Known rows, with every step that occurs
zadi > ludeg > sufuz: [-2.89 -6.68  0.51 -0.40  2.98 -1.54 -2.29  0.09 -4.13  1.34 -0.72  4.44
 -5.94 -2.05  3.27 -0.62  0.10 -2.76 -2.87 -0.90 -0.81]
sedunez > devet > bidu > sufuz > ludeg > zadi: [-5.37 -5.97  2.75 -3.53  4.06 -1.82  5.04 -0.76 -1.08  3.94 -0.52  3.86
 -4.52 -1.57 -0.70 -3.19  4.86  2.91 -6.20  2.27  4.56]
bidu > zadi > ludeg > sufuz: [-2.28 -5.73  2.01 -0.32  1.93 -0.56 -0.71  0.65 -5.35  2.52 -0.96  3.94
 -5.49 -0.07  3.77 -0.74  0.64 -2.94 -2.84  1.55 -0.57]
sufuz > ludeg > zadi > sedunez: [-4.01 -3.80  4.27 -2.28  4.90 -1.20  4.11 -1.90 -1.28  1.82 -2.19  5.83
 -6.21 -6.88  3.23 -3.90  0.01  1.99 -6.28  0.39  2.22]
devet > sedunez > sufuz > ludeg > zadi: [-4.65 -4.15 -0.09 -3.88  1.74 -1.38  3.66 -0.06 -2.69  3.04  0.57  3.61
 -8.16 -3.22  1.66 -0.38  0.48  2.48 -6.07 -1.37  5.40]
sedunez > sufuz > ludeg > zadi > bidu > devet: [-1.75 -5.99  0.03 -1.96  2.89  0.52  0.36 -0.14 -2.88  3.41 -0.13  2.54
 -5.57 -0.06  3.65 -4.14 -0.77 -1.31 -4.61 -3.57  3.04]
devet > sedunez > sufuz: [-2.05 -0.39 -3.64 -3.51 -2.02 -1.00 -1.21 -1.27 -1.27  3.11 -1.41  3.93
 -6.14 -2.80  2.67  2.21 -2.98 -1.76 -3.76 -0.36  2.55]
sufuz > ludeg > zadi > bidu > devet > sedunez: [-4.07 -8.01 -0.63 -3.16  1.21  4.01  0.26 -1.61 -3.14  1.90 -1.44  3.12
 -5.07  2.15  3.12 -1.37  1.21 -1.63 -4.64  1.69  3.63]
sedunez > sufuz > ludeg > zadi: [-4.16 -3.38  0.94 -3.41  2.79 -2.72  3.80  0.29 -2.08  3.64  0.70  3.62
 -7.62 -3.57  1.76 -1.93  0.20  2.99 -6.14 -3.27  4.78]
zadi > bidu > devet > sedunez > sufuz > ludeg: [-1.37 -5.00 -2.03 -3.82  0.46 -0.02  0.43 -0.01 -1.64  1.74 -1.16  4.59
 -7.06  1.14  3.83 -1.65 -1.76 -1.02 -4.97 -1.81  2.77]
bidu > devet > sedunez > sufuz > ludeg > zadi: [-5.14 -4.89 -1.45 -3.81  1.92 -0.23  3.07  0.53 -2.95  2.38  0.26  4.21
 -7.58 -1.63  1.41 -2.02 -0.07  2.47 -5.64 -1.55  5.16]
sufuz > ludeg > zadi > sedunez > devet: [-4.40 -3.27  2.52 -3.62  4.00 -2.61  2.78 -3.21  1.62  2.27 -0.99  3.96
 -5.65 -4.66  1.53 -1.15  1.35  0.74 -6.30  3.18  0.24]
sufuz > ludeg > zadi > bidu > devet: [-2.64 -7.59  1.47 -1.88  3.54  1.69  0.53 -1.12 -2.88  2.66 -0.48  2.38
 -4.38  1.18  3.42 -4.71  0.53 -1.31 -4.78 -1.76  2.83]
sedunez > devet > ludeg > zadi > bidu: [-1.82 -3.45  2.54 -1.95  1.67  0.50 -0.44 -4.71  0.66  5.40  0.15 -0.69
 -3.20 -2.94  1.74  0.38  2.14 -3.66 -5.79  0.37 -0.05]
zadi > ludeg: [-2.99 -3.13  0.58 -1.82  3.34 -2.33 -0.59  0.88 -1.21  3.52 -3.17  5.06
 -4.33 -0.70  2.71 -1.37 -0.83 -3.41 -2.86 -0.47  1.14]
bidu > sufuz: [-2.60 -3.88  2.00 -1.49  1.40  0.28  1.58 -0.25 -0.17  3.37 -4.24  4.94
 -0.61  0.39  3.69 -2.03  2.08 -1.50 -3.41  2.38  3.08]
bidu > devet > sedunez: [-4.59 -5.88 -3.20 -3.08 -1.07  3.59 -2.02 -2.03 -2.22  0.99 -3.06  4.35
 -3.16  2.30  2.21 -0.87 -0.44 -2.10 -3.44  4.07  2.41]
ludeg > zadi > sedunez > devet > bidu > sufuz: [-3.43 -3.16  2.34 -2.31  3.23 -1.20  2.85 -2.12  0.04  4.80 -2.91  5.04
 -1.30 -4.20 -0.30 -2.88  3.93 -0.03 -4.78  5.44  2.06]
zadi > bidu: [ 0.18 -4.28  3.09 -1.69  1.37  0.24 -1.67 -2.91 -0.97  4.33 -1.35  1.05
 -3.83 -0.87  4.62 -0.58  0.22 -4.16 -4.18 -0.90  0.60]

Rows
[-0.87 -0.75  1.28 -3.23  1.33 -2.86  3.43  0.30 -1.60  2.22 -2.27  6.35
 -6.85 -2.85  4.11 -3.24 -2.58  0.73 -5.73 -0.42  1.60] | bidu > zadi > sedunez > sufuz > ludeg
[-1.41 -4.93  4.21 -1.58  2.94  0.39  0.30 -2.61 -2.32  5.44  0.07  0.08
 -4.96 -2.92  3.65 -0.30  1.44 -2.22 -4.95 -1.87  2.46] | ludeg > zadi > bidu
[-1.76  0.87  0.17 -2.00  1.97 -3.09  1.49 -1.14 -1.33  4.19 -1.08  4.55
 -6.82 -9.16  3.36 -0.99 -3.63  0.54 -4.91 -2.52  1.88] | ludeg > zadi > sedunez > sufuz
[-2.54 -5.50  1.07 -1.20  1.72 -1.75 -1.29 -0.94 -4.83  3.37 -0.25  3.56
 -5.30 -0.59  0.91 -0.60  1.93 -2.71 -3.41  3.59 -1.65] | sedunez > devet > bidu > zadi > ludeg > sufuz
[-4.16 -3.52  3.08 -3.18  4.32 -2.00  4.32 -2.24  2.06  2.57 -2.24  4.59
 -4.33 -4.00  2.21 -1.56  2.74  0.88 -5.80  3.96  1.37] | bidu > sufuz > ludeg > zadi > sedunez > devet
[-3.60 -6.42 -2.17 -0.27 -0.63  1.77 -4.07 -3.31 -3.21 -0.14 -1.03  3.92
 -2.17 -1.34  1.48 -3.13 -0.39 -2.87 -4.29  1.53 -2.73] | bidu > devet > ludeg > sufuz
[-3.17 -4.18 -3.41 -4.22  0.04 -0.64  0.90  0.61 -1.84  1.03 -1.35  5.75
 -6.85  0.93  2.76 -2.02 -1.91  0.36 -5.12 -0.96  3.16] | bidu > devet > sedunez > sufuz > ludeg
[-1.60 -4.21  3.16 -1.25  2.55  1.20  1.83 -2.16  1.16  5.49 -2.39  1.38
 -0.47 -1.11  2.91 -0.38  4.05 -3.57 -4.68  2.70  1.76] | sedunez > devet > ludeg > zadi > bidu > sufuz
[-0.80 -4.88  2.97 -2.56  3.21 -1.39  2.11 -1.08 -1.99  4.87  0.99  1.07
 -7.20 -2.72  4.01 -1.16  0.50 -0.89 -5.65 -4.33  3.26] | sedunez > sufuz > ludeg > zadi > bidu
[-5.03 -6.16  3.79 -2.67  3.96 -0.41  5.72  0.86 -1.71  3.07 -1.44  4.36
 -4.48 -0.90  2.10 -3.20  3.77  2.64 -5.71  0.14  5.52] | bidu > sufuz > ludeg > zadi
[-2.00 -1.40  1.42 -3.05 -1.19 -1.11  0.70 -3.42 -2.44  5.59 -1.10  2.66
 -2.74  0.71 -1.11 -1.59  2.37 -1.07 -4.76  6.79  0.38] | sedunez > devet > bidu > zadi
[-1.63 -6.52  4.68 -2.25  3.61 -0.06  2.20 -1.63 -1.97  4.25  0.01  1.13
 -6.04 -1.45  4.00 -1.87  2.12 -0.82 -5.79 -2.36  3.14] | sufuz > ludeg > zadi > bidu
[-5.54 -3.34 -0.59 -1.45  1.25  1.48  0.30 -3.07 -1.80  3.17 -1.20  3.06
 -2.05 -2.81 -0.56 -3.21  0.61 -0.60 -5.49  0.99  1.59] | bidu > devet > ludeg > zadi
[-1.04 -2.15 -4.07 -2.63 -1.38  1.02 -2.72 -1.00 -2.07  3.40 -1.21  3.22
 -5.47 -0.88  3.81  0.66 -3.36 -3.42 -3.46 -0.87  2.03] | zadi > bidu > devet > sedunez > sufuz
[-2.17 -2.84 -3.62 -2.67 -0.17  1.08 -1.12 -0.94 -2.78  4.04 -0.23  2.62
 -6.05 -2.31  3.25  0.99 -2.49 -2.18 -3.99 -1.53  3.31] | ludeg > zadi > bidu > devet > sedunez > sufuz
[-5.39 -5.94  2.76 -3.13  3.45 -1.24  4.13 -0.57 -2.18  2.73 -0.05  3.39
 -6.55 -2.14  1.28 -2.78  2.36  2.81 -6.32 -1.08  4.60] | sufuz > ludeg > zadi
[-1.18 -5.27  2.04 -3.06  1.96  0.12  1.90 -1.61 -2.31  4.56  0.67  1.21
 -7.72 -2.28  4.12  0.51  0.57 -1.12 -5.60 -2.53  3.67] | devet > sedunez > sufuz > ludeg > zadi > bidu
[-2.61 -1.62 -5.25 -3.17 -1.69  0.30 -2.03 -0.59 -1.81  2.42 -1.34  4.65
 -5.29 -1.05  2.74  0.16 -3.67 -1.78 -3.53 -0.02  2.46] | bidu > devet > sedunez > sufuz
[-1.19 -5.52  4.64 -0.84  3.40  1.50  2.43 -0.62 -1.18  5.41 -2.64  2.19
 -1.70 -1.16  4.62 -1.31  3.67 -2.21 -3.90  0.91  3.83] | ludeg > zadi > bidu > sufuz
[-3.76 -4.33  4.46 -1.89  4.94 -1.14  4.85 -1.35 -1.71  2.68 -2.81  6.70
 -4.47 -7.07  1.57 -5.06  1.75  2.10 -6.12  2.24  2.99] | devet > bidu > sufuz > ludeg > zadi > sedunez
[-1.14 -4.17  3.72 -0.64  2.47  2.04  1.92 -1.64 -0.35  5.31 -2.96  2.15
 -0.39 -1.81  3.48 -1.41  3.36 -3.08 -4.66  1.48  2.25] | devet > ludeg > zadi > bidu > sufuz
[-2.47  1.10  0.34 -2.29 -0.77 -0.29 -0.44 -5.58  2.39  2.91 -3.36  3.76
 -0.84 -3.18  0.51 -0.96 -0.11 -3.78 -5.77  6.93 -3.78] | bidu > zadi > sedunez > devet > ludeg
[-0.97 -6.78  3.95 -2.39  2.87  0.03  3.15  0.54 -0.32  2.71 -3.15  4.69
 -3.14  2.53  4.77 -3.31  2.97 -1.29 -5.03  0.28  3.24] | zadi > bidu > sufuz > ludeg
[-3.01 -5.26  2.37 -3.32  3.45 -2.06  3.80 -0.73  0.64  2.16 -3.37  7.00
 -2.92 -0.94  1.00 -4.55  3.26  0.77 -5.75  3.81  1.80] | zadi > sedunez > devet > bidu > sufuz > ludeg
